Each row comes from the steps of one path. Every step used is in the known rows, and no mark comes twice. Write the path behind each row, first mark first.
Known rows
venu, letag, feden, gegig: [-1.080 0.119 1.267 1.877 0.892 0.002 0.188 1.066 0.649 -1.710 -3.439 -0.034 -5.505 -0.749 -0.922 1.618 -2.456 -0.731 0.757]
susuna, kasef: [-3.963 2.781 -1.172 1.312 -3.969 -0.715 -0.481 -0.671 3.167 -4.329 -0.199 -1.076 -2.249 -0.229 0.221 -2.083 -2.826 -1.429 2.095]
susuna, banob: [-1.525 1.718 -0.951 -1.021 -2.919 -0.486 1.017 -1.079 0.930 -1.525 0.456 -0.136 -3.227 1.882 0.851 -3.277 -1.835 -0.292 -1.048]
gegig, nufi: [-0.172 -0.657 2.112 0.161 1.024 -2.075 1.021 -0.935 -0.080 -1.778 0.561 1.644 -4.280 -2.865 -0.457 -1.560 -2.749 -1.980 0.457]
susuna, banob, nufi, movu: [-0.585 -2.811 0.793 0.661 -2.137 -0.702 -0.505 -1.273 -0.157 -2.306 -1.413 0.837 -2.211 -0.423 0.759 -3.694 0.457 0.534 -2.156]
feden, gegig, nufi, banob: [-0.534 -0.924 4.133 -0.467 -0.313 -3.864 1.938 -0.922 -1.838 -1.885 1.586 2.818 -5.365 -4.134 -1.567 -1.110 -4.748 -4.821 1.590]
susuna, banob, venu, letag, feden, gegig, nufi: [-2.819 1.404 1.681 -0.750 -1.384 -2.895 0.026 -1.639 -0.083 0.968 -4.146 -0.126 -7.985 0.319 0.300 -1.524 -0.096 1.535 -0.615]
ledi, feden: [0.159 -1.225 0.236 -0.554 0.686 -0.966 1.360 -1.028 0.503 -3.275 -0.646 0.504 -0.035 -0.986 -1.688 -0.243 -6.251 -1.577 0.076]
gegig, nufi, banob: [-0.056 -1.009 2.677 0.140 1.027 -3.821 0.286 0.002 -0.772 -1.135 2.596 2.748 -4.707 -3.456 -1.656 -1.569 -1.223 -3.630 0.519]
nufi, banob, venu, letag, feden: [-1.674 -0.465 2.015 1.907 -0.651 -3.190 -2.061 1.036 -0.475 0.119 -2.085 1.195 -4.366 -0.734 -2.472 -1.303 2.331 0.059 -0.722]
venu, letag, feden, gegig, nufi: [-0.952 -0.162 2.124 1.487 2.150 -1.097 0.355 0.831 0.350 -1.194 -3.215 0.561 -7.066 -2.047 -0.908 2.062 -2.401 -1.238 1.102]
ledi, nufi, movu: [2.326 -2.766 4.313 0.416 -1.368 1.584 0.315 -1.358 -2.929 -4.092 -2.598 0.498 -1.736 -2.230 -1.065 -2.229 -4.903 -0.550 0.926]
nufi, letag, feden, gegig: [-0.284 -4.029 4.094 2.393 -2.409 -0.533 1.533 2.888 -0.788 -2.316 -2.594 1.140 -7.903 -3.041 -0.078 -0.553 -4.412 -0.817 0.809]
letag, feden: [-0.797 -2.368 0.300 2.147 -0.693 1.155 1.367 1.738 1.315 -3.149 -0.965 1.921 -3.757 -1.340 1.193 0.789 -2.326 0.864 -0.214]
feden, gegig: [-0.990 -0.198 2.455 0.149 -2.231 -0.804 2.311 -1.223 -0.784 -3.289 -0.605 1.125 -2.571 -1.838 -0.547 -1.773 -6.007 -2.707 0.925]
letag, feden, gegig, nufi, banob: [-0.831 -3.069 3.295 1.227 0.084 -1.879 2.338 1.142 -0.372 -2.406 0.256 3.757 -6.982 -4.389 0.281 1.809 -3.953 -2.243 1.300]
gegig, nufi, ledi: [1.184 -2.504 4.008 2.005 2.402 -2.281 0.698 0.300 0.124 -2.865 2.436 1.680 -6.842 -4.541 -0.798 -0.821 -2.005 0.025 1.100]
gegig, nufi, letag, feden: [0.167 -3.775 3.994 1.769 0.707 -2.036 0.761 2.060 -0.481 -1.068 -1.240 1.822 -8.937 -4.110 -0.105 -0.387 -2.399 -0.910 0.772]
ledi, nufi: [1.163 -0.570 1.809 -1.625 -2.254 0.930 1.346 -1.154 -1.342 -3.460 -2.204 0.165 -0.771 -0.790 -2.690 -1.251 -5.370 -1.058 0.449]

Write each row's path
[-0.817 -0.429 2.517 1.527 2.144 -2.209 -0.116 1.419 -0.102 -0.792 -1.918 1.246 -7.290 -2.391 -1.642 2.034 -1.440 -2.394 1.221]
venu, letag, feden, gegig, nufi, banob
[1.679 -3.307 3.836 1.104 3.667 -2.839 1.129 -0.196 0.208 -3.182 1.942 1.650 -6.019 -4.878 -1.486 0.497 -4.175 -0.364 1.382]
gegig, nufi, ledi, feden
[0.442 -2.239 5.242 1.041 0.747 -2.646 2.380 -0.715 -0.995 -3.383 1.368 1.953 -6.957 -5.065 -0.819 -0.558 -5.337 -1.907 1.982]
feden, gegig, nufi, ledi
[-0.859 -2.793 2.915 1.276 0.121 -0.756 2.765 0.578 0.045 -2.771 -1.091 2.987 -6.715 -3.942 1.064 1.804 -4.878 -1.161 1.296]
letag, feden, gegig, nufi
[-1.320 -1.588 4.642 2.622 1.221 -2.959 -0.868 -0.093 -0.456 -0.486 -4.603 0.374 -8.245 -2.933 -1.347 0.194 0.143 2.786 0.425]
banob, venu, letag, feden, gegig, nufi, ledi
[-0.210 -3.208 1.188 -0.508 -1.190 -2.294 1.302 -1.009 0.581 -3.123 -0.277 0.880 -3.552 -1.537 -1.479 -1.031 -2.810 0.537 -1.317]
susuna, banob, nufi, ledi, feden, gegig
[-1.402 0.035 4.700 -0.134 0.138 -4.920 0.407 -1.403 -2.105 -0.288 -1.338 1.640 -6.286 -3.539 -2.600 -1.358 -2.626 -3.437 1.169]
feden, gegig, nufi, banob, venu, letag
[0.743 -5.427 2.115 2.791 0.089 -1.330 -0.462 0.742 0.939 -4.207 -0.141 1.554 -1.574 -3.506 -2.567 -1.187 0.109 1.471 -1.722]
banob, nufi, ledi
[-0.229 -1.954 5.313 0.140 -0.888 -3.092 2.027 -0.352 -2.031 -1.739 -1.018 1.354 -7.525 -4.361 -1.145 -1.857 -5.851 -3.548 1.615]
feden, gegig, nufi, letag
[0.173 -1.896 3.191 -1.513 1.475 -3.934 2.264 -1.585 -1.319 -2.516 0.578 2.304 -3.210 -3.978 -2.576 0.713 -7.798 -4.553 1.546]
ledi, feden, gegig, nufi, banob
[-1.171 -1.215 3.320 1.199 1.614 -4.535 -1.092 0.418 -0.737 0.593 -1.196 2.254 -6.992 -3.220 -2.034 -0.333 1.445 -0.889 0.097]
gegig, nufi, banob, venu, letag, feden
[1.453 -3.457 3.865 1.587 1.309 -1.524 1.951 0.013 -0.020 -4.965 1.421 0.958 -4.217 -3.759 -1.797 0.528 -6.655 -0.159 1.580]
nufi, ledi, feden, gegig
[0.468 -2.731 3.997 -1.099 0.955 -3.355 2.403 -0.973 -1.446 -2.436 -1.434 1.052 -4.928 -3.958 -2.241 0.171 -8.766 -3.576 1.616]
ledi, feden, gegig, nufi, letag
[0.044 -1.104 4.143 -0.996 -1.998 -1.905 -0.007 -0.314 -2.759 -1.331 -4.223 1.060 -4.052 -1.783 -4.397 0.193 -2.905 -0.931 0.580]
ledi, nufi, banob, venu, letag, feden, gegig
[0.235 -1.164 3.003 -0.620 -1.619 -1.515 -0.789 0.168 -2.036 -1.120 -3.951 0.800 -3.433 -1.083 -4.264 -0.042 -1.212 -0.063 0.056]
ledi, nufi, banob, venu, letag, feden
[0.089 -4.071 4.131 2.390 1.009 -0.903 2.644 1.341 0.196 -3.478 0.109 3.113 -8.347 -5.015 0.911 2.191 -4.347 0.028 1.698]
letag, feden, gegig, nufi, ledi
[-2.249 -0.314 3.366 1.530 0.360 -2.761 -0.733 -0.854 -0.545 0.348 -5.814 0.284 -6.674 -1.915 -1.165 -0.309 -0.342 1.563 0.054]
banob, venu, letag, feden, gegig, nufi
[-0.390 -6.640 3.041 2.187 -2.113 -1.541 0.396 2.122 -0.372 -2.639 -4.037 1.876 -4.391 -3.850 -1.984 -0.475 -1.835 -0.369 -1.470]
banob, nufi, letag, feden, gegig
[-1.946 -0.506 2.993 1.556 -1.052 -3.589 -1.280 0.637 -1.134 0.003 -2.333 1.439 -5.022 -1.410 -2.618 -0.981 0.699 -0.860 -0.176]
nufi, banob, venu, letag, feden, gegig
